What can hang from each mark
z_175: z_55 z_353 z_487
z_55: z_175 z_196
z_487: z_175 z_801
z_353: z_175 z_801
z_801: z_55 z_487 z_637
z_637: z_801
z_196: z_55

Every row comes from one small tree of marks. The marks that hang from a mark follow it in brackets, in the order of their numbers. Every link used is in the known rows. Which tree was each row made from?
Known rows
z_353(z_175(z_55(z_196) z_487) z_801): [-25.9 -23.8  -3.9   8.5 -63.6  28.1 -16.1 -42.7 -10.8 -10.2  62.1 -26.0
 -13.6  25.9  -0.1  -7.4 -61.9  13.5  25.3  -2.8 -17.6]
z_637(z_801(z_55(z_175(z_353)) z_487)): [-17.5  22.1 -10.5  51.1 -36.6   4.8 -33.2   1.8  35.7   3.4  35.3 -28.5
 -13.6 -34.0  -2.9 -15.2 -27.5  38.9  62.6 -10.2 -44.7]
z_196(z_55): [-20.4   9.7   3.2  14.2 -43.1   6.7 -18.9 -15.4  12.6  -5.4  35.8   8.8
  15.2 -28.7  -0.1  -8.9 -40.0   5.2   9.0 -26.5 -45.5]
z_801(z_637): [-32.6  29.9   9.0  12.2 -50.9   9.5  -7.6 -34.1  28.4  -7.1  28.2  11.6
   4.0 -18.2  21.3  -7.0 -26.6  -1.5   8.1 -19.7 -32.5]
z_196(z_55(z_175(z_353(z_801)))): [-36.2  16.7 -14.1  37.7 -30.2 -10.0 -28.4   0.9  -3.3  -6.0  50.4  -6.4
   4.8 -33.2  -8.5  -6.6 -33.4  24.5  22.7   0.9 -32.1]
z_353(z_175(z_55(z_196)) z_801(z_487)): [-18.6   4.0   6.3 -11.1 -60.9  31.8 -14.6 -56.7  25.0 -18.2  66.7 -12.5
 -19.9  10.6   5.7  -4.1 -52.0  12.2  43.8  -1.5  -7.0]
z_196(z_55(z_175(z_353(z_801(z_487 z_637))))): [-33.8  52.1   5.8  41.6 -43.9  -6.2  -7.7 -13.3  28.6   2.3  30.8   6.9
  -4.5 -27.7   2.5 -19.6 -34.5  47.6  33.3  -0.2 -20.1]
z_55(z_175 z_196): [-18.1  28.2   7.7  19.0 -51.5   5.2 -44.8 -37.9  31.8 -18.6  54.4   0.4
   2.0  -6.9  18.8 -18.3 -43.0   1.2  17.4 -14.7  -9.6]
z_353(z_801(z_55 z_487)): [ -9.1   5.6  -4.6   7.3 -33.0  23.7  -3.6 -39.7  16.0  -6.8  32.8  23.9
  -4.0 -28.8   4.5   2.7 -25.0  15.0  56.4 -15.0 -56.5]
z_801(z_487(z_175(z_55 z_353))): [-42.7  -2.3 -23.2  20.3  -7.5  43.6 -10.3 -24.6  21.3  16.6  39.8 -45.7
 -19.9  10.5   1.5 -25.8 -49.7  30.9  49.3 -13.7 -19.8]
z_353(z_801(z_637)): [-34.8  21.2   0.5   8.6 -50.9   9.5  -2.6 -32.5   5.0 -13.0  39.4  21.8
  -0.6 -23.8  17.8   5.8 -21.4   1.4   6.7 -12.6 -35.0]
z_353(z_175): [-23.1  -4.9  -6.7  -3.7 -53.2  20.2 -21.8 -47.5  20.3 -13.4  49.3 -30.7
   9.8 -17.5   3.6  -0.1 -37.7 -13.0  28.2 -16.0 -31.7]
z_487(z_175 z_801): [-45.0 -10.0 -21.2  11.5 -16.9  21.8 -24.9 -36.7   3.4   8.0  53.4 -32.4
  -3.2 -13.1   6.6  -6.1 -37.6   7.3  30.6 -27.8 -70.9]
z_175(z_55 z_353(z_801)): [-44.4  -3.2 -20.4  17.3 -18.9  14.4 -13.7  -1.9 -12.7  -6.0  56.3 -12.6
 -19.8  -7.9   0.6   6.3 -26.2  10.8  26.8   8.0 -28.6]
z_55(z_175(z_487(z_801)) z_196): [-29.3  13.6  10.1  30.2 -39.3  -1.2 -38.9 -34.9  11.4  -0.4  50.3 -15.1
 -11.9  10.3  11.0 -20.2 -52.7  15.9  24.0 -19.0 -47.4]
z_637(z_801(z_55(z_175 z_196))): [ -6.6  17.6   3.1  45.6 -64.9  -1.7 -52.6 -12.3  31.5 -15.8  59.1  -4.0
  -3.0 -25.2  11.5 -13.9 -31.6  25.0  28.9 -15.5 -38.6]
z_353(z_175 z_801(z_55 z_487 z_637)): [-18.1  12.7   4.1   5.3 -66.5  22.3   6.3 -58.0  39.4  -2.6  38.2   1.7
  -5.4 -29.1  12.7   1.5 -28.8  26.3  63.1  -1.7 -41.8]
z_637(z_801(z_55(z_175(z_353 z_487) z_196))): [-23.6   2.5  -6.2  77.9 -56.9  -2.3 -48.6  17.3  22.9  14.7  32.1 -29.5
 -12.7   4.8   1.6 -19.1 -52.5  48.1  36.3 -11.6 -41.8]
z_353(z_801): [-26.9   0.8 -13.2   1.6 -36.6  14.4 -13.7 -28.4 -11.1 -16.0  49.2  11.5
   6.1 -22.4   4.9  11.9 -28.9  -7.0  14.9 -14.4 -44.0]
z_196(z_55(z_175(z_353 z_487(z_801(z_637))))): [-47.2  29.9   8.6  61.2 -32.0 -23.0 -19.1   0.4  13.3  26.5  25.3 -23.3
  -9.3 -10.2   0.1 -26.1 -42.6  45.2  22.4  -9.0 -58.2]
z_353(z_175(z_55)): [-24.0 -12.1  -3.5  -6.5 -44.7  26.8 -17.7 -47.1   7.4 -18.8  66.9 -38.6
  -5.6 -14.6   1.9  -7.3 -35.5  -3.6  34.9  -4.7 -20.2]
z_196(z_55(z_175(z_353(z_801) z_487))): [-34.4   3.7 -14.8  50.4 -32.2  -4.4 -16.7   6.8 -21.1   7.7  34.1 -16.6
   5.0 -15.6 -15.8 -18.5 -50.4  36.3  23.4  -8.2 -39.8]

Write each row's tree
[-35.7  16.1 -15.3  12.8 -27.6  21.5  -6.6 -15.8  14.2   4.8  28.2  -0.1
 -10.8  -3.3   0.3   8.6 -37.4  13.6  35.9  -9.9 -33.6] | z_175(z_353(z_801(z_487)))
[-62.6 -10.0 -28.9  28.2  -6.4  17.2 -29.4 -14.8  12.9  24.0  46.6 -48.8
 -10.1   1.3   3.3  -3.9 -41.4  18.6  34.8 -14.1 -66.8] | z_487(z_175(z_353) z_801)
[-30.3  21.2  14.7  22.6 -40.3  -6.3 -14.4 -31.7  34.2   7.4  36.3  10.9
 -11.3 -32.5  22.9   1.5 -13.1  18.3  42.2  -9.6 -82.4] | z_487(z_801(z_55 z_637))
[-47.7  28.2  -0.8  33.4 -42.1  30.9 -15.3 -27.6  56.7  20.1  36.7 -23.8
 -28.7  35.0  22.4 -34.6 -59.8  43.5  35.0  -9.4   1.2] | z_801(z_487(z_175(z_55(z_196) z_353)) z_637)
[-21.2  22.4  13.4  25.6 -69.9   4.6 -16.4 -30.4  33.7  -6.2  38.7  40.0
  -8.2  -9.7  22.4   2.6 -32.4  25.0  26.5  -5.4 -38.9] | z_353(z_801(z_55(z_196) z_637))
[-41.2 -10.3  -8.2  38.7 -38.8  16.7 -18.7  -2.2 -11.1  11.1  38.7  -9.7
 -25.2  37.6   0.9  -4.4 -59.2  26.5  17.8   1.6 -22.2] | z_175(z_55(z_196) z_353(z_801) z_487)
[-35.5  24.3  10.2  33.8 -35.8  -6.2 -10.3 -35.4   5.2   4.2  38.0 -19.0
 -10.7 -16.4  13.5 -25.3 -31.0  21.3  24.8 -18.9 -51.3] | z_55(z_175(z_487(z_801(z_637))))
[-37.6   7.1 -13.8  45.8 -26.5   4.4 -24.0  -7.8   2.4   9.0  26.0 -35.7
   1.6  -2.0   2.5 -24.6 -47.4  17.8  25.6 -12.4 -26.4] | z_55(z_175(z_353 z_487))
[ -8.8  -9.7 -12.4  52.4 -44.8   6.6 -27.6  -8.8  -7.7  -5.5  37.2 -24.4
   2.1 -34.1  -3.9 -20.8 -31.5  28.7  36.5 -26.2 -59.0] | z_637(z_801(z_55(z_175(z_487))))
[ -4.7  19.0   8.7  30.4 -66.1  19.2 -32.1 -18.2  50.4   1.3  32.7   9.9
 -13.0  -6.4  12.2  -3.4 -42.8  24.6  42.8 -26.5 -49.1] | z_637(z_801(z_55(z_196) z_487))
[-49.5  11.4   3.3  43.0 -53.0   9.5  -9.0  -1.1   4.5  14.2  32.7   0.7
 -27.5  35.4  14.3  -9.7 -55.0  36.1   8.6   4.9 -13.5] | z_175(z_55(z_196) z_353(z_801(z_637)) z_487)
[-34.6   7.7  -6.5  42.7 -13.7 -12.4 -41.8  -9.9  24.9   8.9  52.1 -26.7
 -20.1 -33.1   8.1  -5.1 -17.7  27.7  60.8   6.6 -69.6] | z_487(z_801(z_55(z_175(z_353))))
[-44.2  -2.6 -34.3  37.3 -20.5  39.2 -17.7  -2.2  11.6  13.3  47.4 -56.3
 -22.1   0.6  -3.7 -21.4 -46.1  38.3  37.1 -22.0 -31.1] | z_637(z_801(z_487(z_175(z_55 z_353))))
[-30.5 -25.6 -18.8   7.6 -54.0  26.4  -5.4 -44.0 -21.4  -6.5  42.3 -29.8
   9.9  -6.4  -5.8   3.6 -49.8   0.8  24.1 -16.1 -41.7] | z_353(z_175(z_487) z_801)
[-65.9   7.5 -15.8  33.9 -15.4  14.0 -14.9 -16.6  14.9  23.5  51.4 -45.0
 -28.8   1.9  11.3 -16.3 -30.6  36.3  34.9  -1.7 -50.5] | z_487(z_175(z_55 z_353) z_801(z_637))
[-12.6  32.3   1.6  60.0 -53.3   2.4 -48.9   0.5  54.9   5.2  40.5 -18.3
 -17.9  -6.7   8.5 -15.9 -43.5  46.1  52.9  -6.3 -30.6] | z_637(z_801(z_55(z_175(z_353) z_196) z_487))
[-39.9  27.8   0.6  47.1 -52.9  23.6 -19.7 -28.6  78.8  30.0  15.3 -11.6
 -12.8  20.9  24.3 -26.6 -61.8  51.6  54.0 -11.6 -30.2] | z_801(z_55(z_196) z_487(z_175(z_353)) z_637)
[-38.4   7.9  -9.6  48.4 -46.1   2.0 -32.2  -7.1   0.3   3.6  39.0 -12.8
  -8.1  18.6   4.2 -13.1 -59.4  25.7  17.4  -3.3 -16.5] | z_55(z_175(z_353(z_801) z_487) z_196)
[-65.2  13.9  -4.6  40.3 -30.8  10.1 -32.5 -13.3  37.4  23.3  56.3 -34.2
 -36.6  30.6  22.1 -16.8 -48.5  40.1  26.5   0.3 -35.6] | z_487(z_175(z_55(z_196) z_353) z_801(z_637))
[-45.4  29.6   0.2  55.0 -59.4  -1.1 -21.8 -15.4  16.4   8.4  30.4  -3.9
 -15.1  18.9  15.5 -16.9 -56.1  34.5   9.5   2.7  -8.4] | z_55(z_175(z_353(z_801(z_637)) z_487) z_196)
[-50.6  -3.5 -30.6  45.6 -37.4  13.8  -7.1 -13.8  14.9  19.1  31.6 -11.9
  -3.5 -18.3  11.6  -1.6 -33.5  41.5  43.2  -3.6 -51.2] | z_487(z_175(z_353(z_801(z_55 z_637))))
[-34.7  28.7   1.0  37.0 -41.9  -2.5 -49.0 -12.2  39.3  -1.5  47.1 -14.6
  -8.0   5.9  15.8 -15.4 -45.2  11.0  20.5   0.7  -5.9] | z_55(z_175(z_353) z_196)
[-50.6  -5.3 -19.6  33.1 -27.6  28.3 -36.2 -10.2  24.5   9.4  52.8 -39.1
 -18.9  28.8  10.4 -22.2 -59.1  27.5  26.4  -6.3 -11.8] | z_487(z_175(z_55(z_196) z_353))
[-40.2   0.3   2.0  39.5 -35.0  17.3 -23.5   0.1  13.2  17.6  31.0 -22.0
 -22.0  43.4   4.5 -19.6 -61.2  20.5  18.9  -8.0 -19.6] | z_175(z_55(z_196) z_353 z_487)
